Known rows, with every step that occurs:
p-d: -161 103 -102 -48 94 37 25 52 -50 26 -48 13 150 -96 72 -18 -35 -105 -16
 -145 93 -98 -20 92 100 88 -6 -52 -62 19 -41 -82 66 53 80 54 -44 16 -30
 -50 11 -31 128 -142 -47 6 -98 -54 38 -131 -113 102 93 46 -97 216 51
h-p-d-n-w-k: -403 -133 -128 213 185 240 -239 178 -51 -123 -80 -95 165 -110 50 -226
 -108 55 245 -181 331 -209 51 170 79 23 -245 51 -121 197 194 57 230 64
 174 292 132 -63 -213 -307 -89 436 72 209 -169 -336 89 64 54 -49 -197
 345 343 259 -34 263 -202
n-d-q-c-u: 78 189 -42 -151 177 -126 -49 111 41 -4 -69 14 113 -188 93 -38 -164 66
 258 11 33 -120 -79 290 201 125 -309 48 167 35 224 -273 -113 -43 133 -9
 325 -180 -71 -266 -122 22 -65 340 33 -51 -225 161 -70 -110 267 338 49
 -47 -63 -85 -61
k-w-n-d-q: -33 11 121 -40 1 -57 -161 -216 69 -10 -150 -82 108 -125 132 41 -103 -205
 299 23 -103 -179 -82 -20 208 142 -102 257 84 310 263 -472 -272 36 -73
 -99 287 -172 36 -363 9 31 -184 268 50 -346 -169 39 27 -121 165 34 130
 74 -115 185 2
u-c-q-d-p-h: -19 606 -212 20 9 278 -214 -31 52 8 -47 -88 162 -256 61 296 -400 -241 27
 121 143 -14 259 -111 191 154 -40 -183 141 136 158 -398 -175 -78 -89 53
 383 -109 -82 -464 -29 -198 357 125 172 -395 -143 -59 -197 -116 50 3 419
 82 -48 78 26
w-p-h: -79 273 15 142 -16 255 -84 12 148 96 69 -76 -60 -55 -183 7 -84 -69 -207
 -91 -24 -55 131 -137 31 18 110 74 8 -49 68 167 214 -173 -9 -42 86 147
 -184 -126 146 -28 79 289 115 -240 24 68 -84 26 -164 -45 125 16 -45 188
 28
d-q-c-u: 186 133 -84 -75 147 -243 -59 78 145 -61 -33 -35 116 -111 -3 66 -82 74
 206 -50 27 76 -2 323 64 47 -396 39 99 34 155 -93 -6 -55 67 -141 406 -76
 -116 -253 -148 -111 66 94 91 51 -102 281 -190 -65 132 291 13 -23 -63
 -193 57
k-w-n-d: -154 -98 164 -59 -62 122 57 -168 73 44 -63 36 66 -36 102 -42 -108 -160
 255 73 -43 -242 -97 -103 197 30 -60 297 67 274 127 -406 -222 26 -61 14
 176 -156 55 -259 35 81 -74 282 127 -291 -143 -86 38 -88 69 66 156 94
 -79 100 -63
d-n-w-p-h: -149 88 -118 202 39 264 -124 115 175 61 -10 -177 -125 -117 -214 -65 -57
 69 72 42 203 -179 153 -31 47 53 43 261 -146 181 91 257 307 -157 56 142
 165 34 -122 -240 154 175 -9 417 116 -331 1 207 -175 -25 -140 38 301 -58
 -89 186 -54
d-p: 225 169 -163 -106 113 94 -97 46 -29 -19 28 -156 -14 -87 -78 15 -112 97
 -57 86 5 8 -75 54 -33 21 -67 -121 72 39 22 -48 93 -162 -92 127 45 -5 10
 -222 -117 -7 103 96 79 -7 -116 -40 35 12 82 -115 23 113 -32 52 12
c-q-d-p-h-m: 100 509 -83 104 67 327 -328 -139 -39 89 -168 -225 -34 -129 72 311 -260
 -178 -35 -110 73 -26 181 40 147 52 -269 -156 56 9 134 -300 -236 -58
 -246 42 106 51 44 -507 -74 -192 82 302 442 -523 -344 -167 -135 -123 -17
 -62 420 36 15 389 -52
c-q-d-p-h: 53 438 -214 83 58 291 -272 -84 -30 49 -6 -178 16 -126 76 207 -346 -141
 -66 1 38 -95 191 24 169 128 -87 -245 135 59 152 -375 -19 -111 -222 99
 221 -77 -98 -472 96 -159 240 146 273 -468 -158 -110 -8 -136 38 -110 354
 -25 -5 224 -1
w-n-d: -50 -12 258 -38 70 90 34 3 -43 114 -48 -23 53 76 137 -55 -53 -41 172 107
 49 -250 -88 -127 124 79 -74 191 84 116 116 -242 -27 -21 -96 62 152 -237
 107 -185 122 142 15 191 174 -92 -275 -68 -87 23 -12 45 109 29 -65 133
 -116
p-d-n-w: -118 -86 -184 13 134 81 -124 161 -42 -9 -71 -45 73 -105 41 -55 10 30 189
 17 286 -183 -14 189 175 121 -49 142 -203 232 32 -2 112 26 147 228 -46
 -24 42 -165 -1 143 65 38 -114 -63 -137 50 -32 -162 -121 111 288 -59
 -149 311 -62
k-w-p: -276 29 -100 71 -26 83 -26 -91 150 -38 40 -79 100 -90 -128 -44 -15 -44
 65 -3 -157 -26 32 -48 -6 -60 49 169 48 31 26 -166 -40 -147 -46 -62 28
 125 -142 -171 88 17 31 285 -36 -337 268 145 34 -96 -5 -27 9 71 -11 -68
 201
q-d-p-h-m: 117 410 -132 19 40 339 -403 -53 -20 55 -234 -272 -86 -184 -10 207 -275
 -2 -53 -129 73 62 111 80 32 64 -190 -144 -82 106 131 -138 -109 -74 -118
 -8 39 196 80 -421 -137 -143 103 246 295 -349 -529 -270 -204 -2 -112 -42
 230 108 -54 498 -119
k-w-p-d-q: -219 153 -210 47 203 13 -220 -84 83 -42 6 -73 371 -250 -4 8 -55 -210 98
 -260 -93 -32 32 173 67 81 53 155 -68 115 141 -322 25 -81 50 -128 81 142
 -130 -324 3 -127 -15 84 -199 -409 184 142 90 -229 -22 50 86 62 -131 237
 209
d-n-w: 19 -175 -110 92 20 23 -119 142 42 -46 -57 -12 -94 -53 -50 -62 -51 158
 187 160 118 -138 -19 133 64 34 -117 163 -138 138 77 113 129 29 74 133
 34 -59 -40 -73 19 226 -73 138 -40 -76 -25 69 -103 -30 35 31 137 -87 -38
 23 -111
u-c-q-d: -157 212 -94 68 64 20 -24 -21 -6 -23 -65 84 230 -132 114 148 -179 -252
 146 77 134 36 235 53 125 81 49 -75 77 56 91 -444 -362 33 7 -67 211 -131
 60 -188 97 -158 214 -84 -120 -248 10 -31 -100 -154 43 92 262 13 -12
 -227 43
h-m: 66 129 27 26 42 36 -59 -58 -53 71 -172 -25 -20 20 -15 127 86 0 33 -92 40
 87 -13 70 7 -25 -236 63 -118 -27 -6 38 -149 87 37 -29 -152 99 66 -1 -86
 -13 -162 114 93 -3 -188 -17 -23 62 -82 38 25 23 -6 168 -41
h-p-d-n: -102 22 -35 87 357 240 -203 96 -146 -58 141 -182 215 -116 144 -21 -71
 -41 103 -218 264 -155 -43 202 99 45 -90 -118 -117 144 -39 34 321 -25 22
 320 62 -42 -70 -324 -116 199 119 113 -26 63 -124 -35 5 -118 -226 189
 361 55 -103 302 11
d-q-c: 199 74 -62 -38 111 -182 -97 35 48 -30 -121 -61 29 -152 -7 58 -146 -33
 125 -141 42 77 -2 335 -35 111 -212 -4 3 92 58 -161 -33 0 52 -159 246
 -119 13 -197 -136 -151 2 70 44 -82 -81 225 -67 -31 39 138 3 45 80 97
 -51
u-c-q-d-p-h-m: -12 677 -137 88 65 341 -262 -102 2 72 -167 -124 95 -242 38 384 -347 -293
 58 -13 159 84 245 37 152 128 -247 -126 -13 124 151 -372 -286 -41 -52
 -33 287 43 17 -472 -170 -187 248 228 254 -480 -322 -65 -213 -82 20 71
 473 139 -26 271 -31
q-d-n-w-k: -109 -191 -119 147 16 88 -241 79 0 -82 -212 -68 10 -61 -24 -214 -289 205
 325 31 255 -149 142 95 -65 18 -119 63 -138 117 283 -171 -17 -17 14 159
 192 -99 -62 -337 94 165 16 42 -61 -516 37 -4 -128 -23 -204 130 167 184
 -104 68 -318
q-d-n: 158 -127 -55 -4 143 124 -165 -8 -86 -37 -100 -126 9 20 123 -14 -209 88
 136 -37 97 -74 114 133 -78 114 -13 -103 -149 69 30 -182 44 -76 -116 174
 148 -79 100 -297 -28 -46 132 -46 -43 -45 -169 -59 -172 -51 -176 -48 284
 13 -150 125 -103

Rows:
56 26 102 -127 -38 -101 -52 -124 55 20 -222 -87 103 -160 81 26 -164 -143
 381 27 -33 -147 -103 246 160 160 -236 304 94 361 227 -643 -273 51 -34
 -157 392 -304 56 -474 -99 -35 -88 313 246 -322 -283 155 -34 -105 86 238
 118 164 -36 205 -68 -> k-w-n-d-q-c
-186 119 -174 105 266 -83 -236 242 7 -29 -43 -77 265 -251 42 -81 -43 -35
 184 -130 73 -71 9 203 145 132 97 206 -63 96 152 1 194 -111 181 -114 -35
 31 -62 -169 106 -32 28 108 -94 -316 135 139 4 -215 -50 -32 33 -32 -71
 256 58 -> n-w-p-d-q
9 235 -166 -177 312 -146 -79 105 55 -18 -49 -7 252 -158 168 23 -70 -76
 219 -228 105 4 -20 431 156 141 -354 20 -7 61 110 -204 65 -4 145 -31 356
 -38 -140 -223 -180 -139 243 38 75 66 -141 238 -174 -245 102 435 76 -13
 -149 118 92 -> p-d-q-c-u
150 478 162 2 51 441 -220 -101 -15 202 -139 -160 -137 -62 34 173 -125
 -75 27 8 138 -158 -1 -130 219 129 -278 155 21 181 232 -147 43 -34 -100
 98 178 -66 144 -561 -186 121 -8 559 494 -296 -700 -114 -139 99 -70 88
 305 162 -116 577 -219 -> w-n-d-p-h-m
-307 -89 -75 90 -158 -85 -12 116 108 -30 -178 38 -36 4 -108 -202 -61 93
 228 58 108 6 44 -25 -9 -42 -106 133 -21 80 205 -3 -97 48 118 40 91 -33
 -169 5 50 312 -143 64 -18 -402 202 87 95 77 0 220 -73 136 65 -86 -223 -> n-w-k
-16 71 -4 133 73 48 -74 -71 -66 -26 -111 -13 105 -16 154 113 -115 -145
 85 -16 -1 -81 102 112 96 49 -78 -122 58 -18 30 -405 -192 -23 -164 6 97
 -35 16 -168 109 -218 126 -43 110 -278 58 -101 -35 -175 -28 -87 147 -110
 33 -35 16 -> c-q-d
-71 2 -68 90 411 227 -97 102 -74 11 148 -61 175 -59 2 12 -6 -66 -3 -176
 167 -236 13 79 -59 77 -36 69 -137 -32 -106 -43 397 -184 -2 230 63 43
 -25 -217 -24 113 244 147 -14 -68 -56 140 -19 -127 -285 -4 279 58 -255
 291 102 -> w-p-d-n
-250 -104 -139 95 79 69 -92 148 20 -22 -96 50 88 -49 -42 -147 -60 9 268
 -72 324 -241 4 125 54 68 -266 125 -163 85 172 -67 115 136 135 293 98
 -16 -66 -222 -43 307 -16 4 -74 -330 -20 101 62 -7 -187 252 221 131 -124
 231 -148 -> p-d-n-w-k
89 169 -48 -123 133 235 -40 85 -107 62 108 -69 22 -123 98 -53 -183 106
 64 124 20 -128 -147 13 84 50 -43 -82 106 50 73 -201 -31 -146 22 204 83
 -203 33 -226 -68 178 -15 274 117 -178 -233 -94 119 22 196 -57 109 137
 -35 132 -86 -> n-d-p
88 364 -140 -51 -22 201 -168 -31 45 56 36 -157 -110 -92 -90 139 -195 -17
 -203 13 56 14 66 -106 108 63 -55 -151 36 130 113 44 237 -86 -65 96 140
 25 -41 -284 -41 36 134 228 237 -161 -218 -48 -31 13 -4 2 206 53 -44 263
 -10 -> d-p-h
-13 461 79 -53 -106 434 -220 -258 83 188 -119 -208 -132 -120 10 140 -195
 -181 167 -4 20 -171 -73 -161 240 49 -332 254 19 282 248 -302 -197 -41
 -147 77 159 22 99 -558 -144 106 -121 564 469 -566 -552 -104 -95 -33 35
 121 381 211 -82 600 -72 -> k-w-n-d-p-h-m
132 -60 -82 116 237 134 -185 -80 -114 -23 -75 -69 93 -4 127 126 -151 -56
 235 -15 141 -204 121 176 38 109 -182 -98 -33 26 24 -352 -106 -57 -243
 222 208 -138 37 -297 52 -83 212 42 46 -225 -81 -6 -80 -139 -93 -96 347
 -67 -96 12 2 -> c-q-d-n
-298 227 -72 149 -95 155 -103 172 190 76 -44 -121 -72 -131 -187 -95 -23
 89 -73 45 70 -66 115 -100 147 4 130 209 8 86 155 245 143 -139 118 -61
 20 84 -236 -89 185 56 -7 425 197 -390 85 137 -64 -8 -42 -25 111 -40 23
 189 -91 -> n-w-p-h
-90 200 -52 97 344 47 -323 67 -74 -111 -10 -164 288 -246 170 61 -76 -121
 16 -265 71 -27 -4 285 147 48 -37 -125 -17 170 123 -40 190 43 81 -3 123
 38 -78 -308 -153 9 8 -12 -150 -51 26 -45 -1 -174 -105 146 202 53 -10
 329 108 -> h-p-d-q
-200 53 -149 198 -1 50 -138 73 49 -103 -228 72 133 -100 -3 -19 -255 -114
 463 137 352 -125 221 51 58 94 -258 128 0 100 257 -435 -315 -28 51 140
 412 -237 -84 -339 51 197 126 90 -133 -613 97 117 -68 -49 -49 202 324
 143 -75 -155 -116 -> u-c-q-d-n-w-k
-153 96 -209 98 69 58 -164 98 45 -129 -162 16 121 -178 74 68 -188 -100
 386 259 224 -103 183 192 165 139 -78 88 -53 262 87 -379 -268 -23 30 81
 237 -250 -11 -221 66 56 126 135 -124 -363 56 51 -220 -196 60 28 406 -3
 -71 -181 -59 -> u-c-q-d-n-w
130 117 55 -62 69 10 -108 24 -50 10 -94 18 74 -176 98 -13 -102 -99 109
 -41 -7 -100 -64 92 103 167 -60 51 74 106 151 -199 -179 9 103 -18 127
 -128 36 -169 -42 40 -184 137 -157 -201 -179 -76 89 -40 148 0 50 13 -26
 185 -50 -> n-d-q
-68 79 -63 -124 109 -83 72 95 139 -12 -6 31 62 -28 -10 11 -6 137 139 76
 19 32 -3 219 44 -45 -296 -5 73 -27 64 -98 -1 -72 70 22 213 -95 -167
 -119 -52 27 165 175 247 119 -117 256 -202 -69 118 313 41 -39 -17 -215
 -10 -> q-c-u
8 360 123 -27 33 351 -122 -26 24 157 -21 -156 -76 -96 30 72 -263 -53 11
 107 84 -254 -9 -181 205 120 -58 58 119 205 243 -226 206 -124 -103 155
 251 -178 60 -463 -22 145 114 428 408 -248 -505 -146 -137 59 -12 -6 314
 170 -91 374 -162 -> w-n-d-p-h
148 56 240 -24 189 -70 -129 -47 -5 80 -133 -40 119 -47 148 60 -109 -124
 210 8 0 -246 -58 59 169 129 -77 168 86 180 219 -301 3 -5 -66 -16 263
 -272 144 -368 28 10 -66 177 78 -174 -292 -86 -90 -17 42 -41 68 0 -113
 194 -62 -> w-n-d-q
-157 111 -213 215 218 142 -152 229 98 -80 -74 -26 259 -183 -25 13 -201
 -101 290 179 210 -72 240 127 84 107 -14 138 -66 162 115 -323 -89 -212
 28 121 300 -153 -43 -298 128 43 215 288 -102 -497 156 183 -246 -171 -6
 -13 380 10 -111 -179 -15 -> u-c-q-d-n-w-p
10 105 -103 88 184 99 -98 -1 -49 -67 -62 29 253 -102 95 208 -241 -224
 248 132 250 -82 208 128 59 152 -57 -61 -40 50 12 -456 -216 -44 -70 152
 384 -140 45 -310 -16 -70 256 15 -99 -198 -57 25 -226 -148 -27 -7 437 65
 -117 -112 25 -> u-c-q-d-n
168 86 -149 -80 121 175 -264 42 -92 -80 -62 -216 71 -147 85 79 -250 140
 15 80 -5 25 29 91 -36 26 28 -214 10 47 101 -251 12 -204 -101 53 74 -77
 78 -291 -79 -113 200 -10 59 -204 -164 -109 -76 -80 26 -116 63 109 -61
 89 -58 -> q-d-p
-3 -105 -128 174 97 77 -187 83 -22 -51 -117 -89 43 -90 119 10 -97 27 293
 90 158 -217 88 210 131 102 -154 29 -62 195 104 -297 -191 -39 -105 180
 128 -148 4 -244 164 22 48 102 87 -372 35 13 -93 -191 8 -131 315 -129
 -68 -19 -57 -> c-q-d-n-w
-71 -111 -98 161 190 114 -141 187 83 -29 55 -125 -14 -74 -174 -182 -18
 147 158 102 117 -147 63 14 -21 7 -33 238 -140 72 30 161 220 -198 53 152
 60 -29 -55 -127 85 282 -7 363 48 -246 79 187 -40 -14 -104 -63 142 -23
 -99 -23 -19 -> d-n-w-p
-213 310 -43 155 -150 325 -118 -198 220 101 -141 -124 -28 -107 -193 116
 -34 -181 -4 -216 -74 28 111 -137 34 -1 -141 222 -130 56 117 2 -160 -54
 20 -140 -32 351 -107 -206 -35 -17 -125 474 167 -510 -3 125 -75 -47 -74
 105 194 48 17 352 72 -> k-w-p-h-m
-340 90 -163 53 192 55 -53 252 26 27 -46 -83 207 -172 -57 -176 25 35 77
 -6 77 -96 -46 116 96 26 79 172 -59 112 79 11 155 -127 166 20 -124 53
 -48 -25 107 30 88 122 -34 -252 94 124 67 -175 -74 78 21 -17 -99 175 15 -> n-w-p-d
